Each row comes from the steps of one path. Every step used is in the known rows, and no mark comes twice. Write the path behind each row, first mark first.
In the rows, 128 means zero.
Known rows:
gisan-dozu-betuf-muza: [136 127 119 117 111 120 157 163 107  95 145 113 136 133 129  75  98 135
 110 124 141 127 105 153 140 161]
betuf-dozu-vavalon: [133 139 125 117 112 110 137 129 128 149 126 144  91 148 106 145 139 101
 113 104 124 125 101 118 116 136]
nevefer-dozu-pofaf-muza-betuf: [145 140 127 123  85 118 118  79 129 113 134 135 113 133 130 172 140 145
 130 123 102 105 126 147 135 128]
bana-dozu-betuf-muza-pofaf: [140  92 118 116 125 127 124 151  85 116 127 124 126 114 184 123  91 120
 119  91 142 110 111 135 144 133]
bana-dozu: [143 153 113 114 117 117 118 157  98 137 136 129 102 125 127 137 109  82
 122 129 126 122 118 118 123 128]
muza-pofaf-dozu-bana: [138 106 120 119 122 107 131 134 138 147 104 140  96 134  88 151 117 124
 109  49 131 126 114 130 108 101]
gisan-dozu-bana: [139 140 141 119 122  99 151 152 149 125 132 128  89 141  58 113 103 129
 110 112 116 137  99 132 117 138]
muza-pofaf-dozu-vavalon: [134 116 121 117 144 119 124 121 116 162 112 156 113 132  62 173 144 100
 116  58 125 126 122 111 102 114]
pofaf-dozu-gisan: [145 109 125 121 130 121 141 143 127 145 132 144 126 135   9 100 138 110
 112 107 137 146 111 139 108 121]
betuf-muza-pofaf-dozu-nevefer: [150 104 123 116 114 136 133 115 107 146 125 139 132 121 134 149 158 143
 124  89 154 128 120 123 109 115]
betuf-muza-pofaf: [140 102 135 117 123 127 121 133  97 127 123 130 141 113 157 149 118 120
 123  75 128 110 127 136 133 138]
vavalon-begom: [138 161 135 114 119 100 137 123  91 113 136 142 115 135  64 153 127 101
 127 131 125 121 170 129 120 146]
bana-dozu-gisan: [148 131 131 121 135 118 129 166 106 133 144 139 108 129  68 101 107  89
 119 143 130 138 102 123 127 122]
dozu-pofaf-muza-betuf: [146 124 139 120  77 113 125  88 122 113 133 133 110 137 123 176 139 136
 129 116 102  98 135 146 128 138]
muza-betuf-dozu-vavalon-begom: [135 154 136 119 107  91 138 102 107 124 135 165  89 149  53 185 124  97
 125 123 133 116 145 119 126 131]
dozu-pofaf: [142 122 132 118 117 115 123 135 115 129 134 124 121 136  65 116 134 126
 126 136  92 140 142 130 116 153]
nevefer-dozu: [138 180 109 121 129 130 120 111 127 138 134 129 127 120 119 122 142 130
 128 124 118 132 119 139 130 131]
vavalon-dozu: [134 139 121 125  93 124 125 145  97 119 120 134 127 129  88 144 120  93
 126 113 121 126 135 131 119 111]
dozu-betuf: [133 126 123 113 118 122 148 143 106 122 132 110 116 131 114  81 113 138
 117 114 133 114 122 149 126 158]
nevefer-dozu-vavalon: [132 192 117 121 150 124 123 122 123 143 130 144 115 134 110 148 143 111
 125 109 110 127 118 117 122 121]
gisan-dozu: [141 127 139 116 121 113 146 128 127 133 147 129 111 126  19 102 128 122
 117 140 115 144 107 134 117 168]
pofaf-dozu: [139 124 107 114 109 119 132 122 122 149 121 136 125 130  55 131 149 111
 112  83 134 132 130 138  98 126]
bana-dozu-vavalon: [136 173 120 116 140 114 121 157 101 144 131 144  96 138 117 159 116  73
 121 112 116 120 118  99 117 117]
pofaf-muza-betuf: [143 141 141 118  75 116 131  86 120 118 131 134 112 130 143 183 142 131
 127  97 118  86 130 150 125 135]
muza-pofaf-dozu: [140  83 113 115 123 124 122 107 116 160 114 144 123 117  59 150 144 117
 116  62 135 130 125 132 104 123]
muza-betuf-dozu: [141 107 131 121  68 110 135  94 135 147 134 137  95 133  88 142 131 136
 121 114 140 112 103 149 128 143]

Write each row's path:
[134 127  98 116 104 123 147 162 102 105 129 117 143 136 152  92 112 127
 107  90 153 121 121 153 127 135] | pofaf-dozu-betuf-muza
[144 107 125 118  53 109 135  85 138 130 130 137  87 139 145 162 141 130
 117 110 138 101  94 151 130 139] | pofaf-muza-betuf-dozu
[149 122 133 116  88 125 144 112 125 150 137 130  97 135 141 124 161 143
 124 139 148 128  98 127 115 142] | betuf-dozu-nevefer
[138 110 116 120 120 109 133 148 135 132 106 138 111 136 122 151 110 123
 106  46 138 122 113 135 115  99] | betuf-muza-pofaf-dozu-bana
[136 183 117 123 128 113 131 136 146 129 122 127 100 137 137 128 115 136
 118  99 118 126 108 138 128 112] | nevefer-dozu-bana
[146 126 115 117 119 113 111 156 103 129 138 127 103 134  89 121 111 100
 125 154  98 143 129 114 125 137] | bana-dozu-pofaf
[149 133 120 115 110 131 139 114 118 154 130 135 119 129  97 133 169 137
 124 111 148 133 125 124  98 122] | pofaf-dozu-nevefer
[150 100 128 115 122 134 131 102 112 161 123 142 120 118 100 148 164 142
 127  95 148 130 119 119 101 118] | muza-pofaf-dozu-nevefer
[136 153 131 118  94  90 138  98 107 111 132 162  83 154  98 202 134  97
 121 119 131 109 138 122 127 127] | pofaf-muza-betuf-dozu-vavalon-begom
[133 164 120 115 133  97 136 125  98 127 126 162 108 147  30 176 137  84
 120 102 130 131 163 112 106 118] | pofaf-dozu-vavalon-begom
[144 146 109 117 104 122 116 109 125 106 130 123 110 140 178 146 152 126
 120 133  92 129 116 137 128 137] | nevefer-dozu-pofaf-muza
[148 129 129 120  78 111 117 102 113 112 136 136 100 135 138 179 125 119
 128 126 106 100 126 136 131 127] | bana-dozu-pofaf-muza-betuf
[144 105 134 119 123 111 135 134 128 125 147 129 111 135   4  99 125 132
 123 161  89 160 120 128 119 167] | gisan-dozu-pofaf
[145  97 135 122 110 115 145 140 134 140 138 138 103 138  56  84 128 116
 112 135 139 142  85 141 126 141] | betuf-dozu-gisan
[144 152 129 126 144 131 131 132 129 133 144 138 128 126  57  91 131 126
 124 138 126 145 102 141 133 125] | nevefer-dozu-gisan
[137  89 129 116 126 127 131 143  92 117 125 121 136 116 170 119 105 138
 120  80 138 108 119 144 141 144] | dozu-betuf-muza-pofaf
[145 124 123 113  94 114 124 125 118 104 129 121 107 145 164 150 149 116
 117 124  92 119 125 135 117 148] | dozu-pofaf-muza
[140 125 129 121  67  96 141 116 155 121 118 132  69 153 159 161 116 135
 109  89 132 102  88 146 128 117] | pofaf-muza-betuf-dozu-bana
[132 149 127 126 100 107 134 166 125 113 111 132 101 144 112 146  98 104
 117  92 120 122 122 130 119  92] | vavalon-dozu-bana
[151 134 148 116 119 127 151 119 122 139 150 130 110 126  71 111 150 147
 127 155 131 141 107 122 112 154] | gisan-dozu-nevefer
[134  77 106 114 123 124 139 124 108 138 119 126 116 123  86  98 120 139
 112  76 149 125 115 145 117 136] | muza-pofaf-dozu-betuf
[145 102 115 114  73 108 126 116 128 108 127 125  90 151 173 145 150 117
 111 129 104 126 104 136 123 151] | betuf-dozu-pofaf-muza
[132 200 122 119 147 103 129 116 100 118 135 158 108 141  72 170 129  96
 129 128 119 130 157 115 128 125] | nevefer-dozu-vavalon-begom
[133 156 129 116 118  91 138 123 104 122 133 158  90 152  68 170 130  89
 120 125 131 128 143 114 121 137] | betuf-dozu-vavalon-begom
[152 118 136 118  66 124 142  84 129 137 137 136  90 137 172 158 163 153
 126 131 149 107  96 135 123 133] | pofaf-muza-betuf-dozu-nevefer
[134 141 116 116 107 124 147 164  97  95 135 110 143 135 181  89 106 130
 113 104 143 110 123 153 137 150] | dozu-betuf-muza
[135  85 122 122 114 130 127 149  85 108 117 127 140 117 162 127  96 124
 121  82 138 112 119 140 143 125] | vavalon-dozu-betuf-muza-pofaf
[141 148 111 122 131 125 113 118 126 129 136 127 123 130  81 111 136 139
 130 149  92 149 128 131 129 142] | nevefer-dozu-pofaf
